Each row was made from one path, in order. Every step used is in the known rows, and no mark comes twice. Write each row's path.
Known rows:
bikav > zozis > pekodez > zage: [ 0.09 -0.06  0.04  0.10 -0.06 -0.26  0.29  0.09  0.18  0.04 -0.04  0.02
 -0.28 -0.14  0.06 -0.03 -0.10 -0.28  0.29  0.03  0.08]
zage > gifur > zozis > mibep: [ 0.03  0.23  0.06  0.10 -0.11 -0.07  0.02 -0.05 -0.17 -0.14 -0.06 -0.01
  0.00  0.21  0.06 -0.13  0.00  0.13 -0.09 -0.04 -0.21]
vudit > gifur > zage: [ 0.21 -0.06  0.03 -0.02 -0.01  0.14 -0.30  0.14 -0.34  0.20  0.03  0.19
  0.16  0.20 -0.06 -0.06  0.29 -0.13  0.04 -0.27 -0.04]
zage > pekodez > zozis: [-0.29 -0.15  0.29 -0.21  0.09 -0.03 -0.02 -0.31  0.10  0.08  0.01 -0.10
 -0.18 -0.18  0.08  0.00  0.04  0.22  0.08 -0.14 -0.05]
gifur > zage > pekodez > zozis > mibep: [ 0.00 -0.12  0.06 -0.08  0.14 -0.15  0.12 -0.11  0.34 -0.08 -0.02 -0.34
  0.26  0.12  0.00 -0.34  0.04 -0.01  0.24 -0.19 -0.17]
zozis > gifur: [ 0.14  0.07  0.15 -0.13 -0.29  0.15 -0.02  0.14  0.02  0.33 -0.01  0.35
 -0.31  0.03  0.17  0.14  0.07 -0.10 -0.09 -0.22  0.08]
gifur > zozis > pekodez: [ 0.11  0.05  0.25  0.24 -0.16  0.04 -0.02 -0.04 -0.08 -0.03  0.12  0.10
 -0.22 -0.21  0.22 -0.11 -0.05  0.02  0.07 -0.05  0.02]
gifur > vudit: [-0.10  0.19  0.31 -0.15  0.11  0.14 -0.49  0.04 -0.25  0.15  0.01  0.34
 -0.30  0.09  0.36  0.00  0.09  0.33 -0.22  0.34  0.06]
vudit > gifur: [-0.03  0.18  0.08 -0.28 -0.13  0.27 -0.41  0.08 -0.36  0.33 -0.02  0.33
 -0.10  0.16 -0.07  0.16  0.37  0.01 -0.06 -0.32 -0.03]
zozis > pekodez > zage > gifur > vudit > mibep: [-0.09 -0.09 -0.16  0.23 -0.06  0.02  0.21  0.00  0.07 -0.23 -0.16 -0.03
  0.14  0.04  0.08  0.02 -0.17  0.08 -0.30  0.27  0.26]
mibep > vudit: [-0.20  0.19  0.15 -0.33 -0.04  0.38 -0.41  0.15 -0.03  0.19  0.03  0.28
 -0.35 -0.14  0.24  0.39  0.40  0.13 -0.15  0.33 -0.12]
pekodez > zozis > mibep: [-0.15  0.24  0.08 -0.35 -0.05  0.14 -0.28  0.07  0.21  0.04  0.00  0.07
 -0.07  0.28  0.24 -0.01  0.13  0.01  0.16 -0.10 -0.27]
bikav > zozis: [ 0.05  0.27  0.11 -0.15  0.10 -0.12 -0.16  0.00 -0.27  0.28  0.04  0.27
 -0.49 -0.09  0.12  0.11  0.25  0.03  0.11  0.23 -0.13]
vudit > gifur > zozis: [ 0.05  0.09  0.05  0.01  0.00  0.11 -0.39  0.01 -0.48  0.04  0.19  0.20
  0.02  0.04  0.05 -0.04  0.03  0.07  0.02 -0.15 -0.14]
mibep > vudit > gifur > zage > pekodez: [-0.03 -0.15 -0.13 -0.10  0.14  0.14 -0.08 -0.03 -0.08  0.10  0.05 -0.13
  0.23 -0.20 -0.32  0.13  0.29  0.01 -0.05 -0.02  0.01]
zage > pekodez: [-0.13  0.03  0.36 -0.25 -0.06  0.04 -0.03 -0.18 -0.08  0.30 -0.11  0.09
 -0.30 -0.14 -0.01 -0.04  0.39  0.21 -0.09 -0.19  0.06]
bikav > zozis > gifur > zage > pekodez: [ 0.39 -0.17 -0.11  0.24  0.12 -0.49  0.54 -0.12  0.08  0.17  0.07 -0.13
 -0.13 -0.29 -0.21 -0.16 -0.16 -0.20  0.19 -0.01  0.13]
gifur > zozis > pekodez > zage: [ 0.08 -0.27  0.24  0.28 -0.16 -0.09  0.15  0.10  0.14 -0.23  0.08 -0.07
 -0.02 -0.11  0.30 -0.24 -0.29 -0.14  0.18 -0.10  0.06]
zozis > gifur > zage > pekodez: [ 0.28 -0.29  0.13  0.13 -0.10 -0.15  0.38 -0.05  0.15  0.21 -0.02 -0.07
  0.00 -0.13 -0.08 -0.18 -0.01 -0.12  0.00 -0.30  0.19]
mibep > vudit > gifur > zage > pekodez > zozis > bikav: [-0.06 -0.21 -0.30  0.01  0.14  0.13  0.15  0.01  0.35 -0.18  0.04 -0.32
  0.39 -0.05 -0.23  0.01 -0.12 -0.19  0.12  0.02  0.08]

Which path is each row?
[-0.01 -0.35 -0.01  0.03  0.21 -0.10  0.01 -0.24 -0.06 -0.03  0.10 -0.26
  0.35 -0.05 -0.23 -0.15 -0.06  0.01  0.19 -0.35 -0.02] : vudit > gifur > zage > pekodez > zozis
[ 0.00  0.02 -0.39  0.34  0.16 -0.33  0.37 -0.06  0.00 -0.26 -0.06 -0.10
 -0.01 -0.13 -0.05  0.03 -0.32  0.00 -0.11  0.56  0.19] : bikav > zozis > pekodez > zage > gifur > vudit > mibep
[ 0.17  0.20 -0.04  0.07 -0.16  0.16 -0.17  0.17 -0.22 -0.01  0.05  0.19
  0.07  0.23  0.04 -0.20 -0.03 -0.15  0.02 -0.16  0.03] : vudit > gifur > zozis > bikav
[-0.18  0.21 -0.11 -0.37 -0.04  0.44 -0.47  0.16 -0.20  0.23  0.06  0.28
 -0.10 -0.04 -0.07  0.46  0.37  0.05 -0.14  0.07 -0.11] : mibep > vudit > gifur
[ 0.02  0.11 -0.33 -0.25  0.06  0.16 -0.04  0.11  0.15  0.07 -0.03 -0.21
  0.39  0.05 -0.41 -0.01  0.37 -0.08  0.03 -0.11 -0.11] : zozis > mibep > vudit > gifur > zage > pekodez
[-0.12  0.26 -0.12  0.02 -0.03  0.09 -0.06  0.03 -0.01 -0.24  0.03 -0.07
  0.01  0.01  0.05  0.19  0.01  0.16 -0.18  0.34 -0.28] : zage > gifur > zozis > mibep > vudit
[-0.13 -0.17  0.09  0.02  0.18 -0.16  0.11 -0.27  0.25 -0.04  0.10 -0.09
 -0.08 -0.19  0.10 -0.03 -0.59  0.27 -0.06  0.10  0.22] : zage > pekodez > zozis > gifur > vudit
[-0.13  0.46 -0.30 -0.52 -0.12  0.44 -0.46  0.29  0.04  0.19 -0.02  0.19
  0.05  0.22 -0.17  0.33  0.46 -0.06 -0.06 -0.02 -0.22] : zozis > mibep > vudit > gifur
[ 0.02 -0.11 -0.02  0.41  0.16 -0.45  0.41 -0.12  0.04 -0.23 -0.12 -0.11
 -0.15 -0.10 -0.05  0.00 -0.53  0.01 -0.03  0.36  0.27] : bikav > zozis > pekodez > zage > gifur > vudit
[ 0.10 -0.25 -0.10  0.09  0.06 -0.03  0.23 -0.07  0.20 -0.08 -0.03 -0.26
  0.39  0.15 -0.23 -0.29 -0.12 -0.23  0.20 -0.37  0.15] : vudit > gifur > zage > pekodez > zozis > bikav
[ 0.04 -0.08 -0.20 -0.12  0.14 -0.09  0.04 -0.09  0.17 -0.06  0.02 -0.35
  0.50  0.21 -0.32 -0.28  0.02 -0.10  0.27 -0.45 -0.13] : vudit > gifur > zage > pekodez > zozis > mibep
[ 0.06 -0.04  0.20  0.45 -0.20 -0.08  0.28 -0.23 -0.16 -0.14  0.00 -0.03
 -0.15 -0.21  0.01  0.02 -0.18  0.07 -0.11 -0.11  0.09] : zage > gifur > zozis > pekodez
[ 0.05 -0.03 -0.16 -0.11  0.07  0.32 -0.38  0.21 -0.19  0.08  0.11  0.13
  0.17  0.00 -0.06  0.25  0.29 -0.09 -0.03  0.12 -0.10] : mibep > vudit > gifur > zage
[ 0.06 -0.15 -0.01  0.30 -0.08 -0.38  0.59 -0.10  0.11 -0.09 -0.17 -0.12
 -0.21 -0.13 -0.15  0.09 -0.21 -0.21  0.10 -0.04  0.14] : bikav > zozis > pekodez > zage > gifur
[-0.15 -0.09 -0.13 -0.16  0.22  0.01  0.05 -0.03  0.49 -0.19  0.07 -0.39
  0.27 -0.08  0.00 -0.03  0.04  0.03  0.17  0.19 -0.22] : gifur > zage > pekodez > zozis > mibep > vudit
[ 0.10  0.34 -0.14 -0.13 -0.08  0.10 -0.36  0.14 -0.25  0.02  0.11  0.11
  0.17  0.29 -0.05 -0.17  0.11 -0.02  0.09 -0.23 -0.26] : vudit > gifur > zozis > mibep
[ 0.18  0.36 -0.46  0.01  0.18 -0.14 -0.08  0.08 -0.15  0.13  0.19  0.29
 -0.26 -0.12  0.14  0.11 -0.18  0.03 -0.11  0.67  0.06] : bikav > zozis > gifur > vudit > mibep
[-0.16 -0.22  0.25  0.09  0.09 -0.10 -0.05  0.00 -0.13 -0.17 -0.18  0.05
 -0.02  0.21  0.21 -0.03 -0.26  0.26 -0.30  0.24  0.14] : pekodez > zage > gifur > vudit
[-0.08 -0.22  0.21  0.29 -0.06 -0.11  0.24 -0.05  0.11 -0.21 -0.21 -0.05
 -0.03  0.05  0.08 -0.02 -0.37  0.11 -0.23  0.08  0.32] : zozis > pekodez > zage > gifur > vudit
[-0.15 -0.06 -0.14  0.06 -0.03 -0.03  0.10  0.17  0.20 -0.44 -0.02 -0.22
  0.22  0.13  0.13  0.03 -0.23  0.02 -0.08  0.30 -0.26] : pekodez > zage > gifur > zozis > mibep > vudit
[-0.05 -0.27  0.22  0.19 -0.31 -0.04  0.42 -0.02  0.17 -0.05 -0.26 -0.04
 -0.07  0.03 -0.03  0.06 -0.06 -0.13 -0.09 -0.32  0.21] : zozis > pekodez > zage > gifur
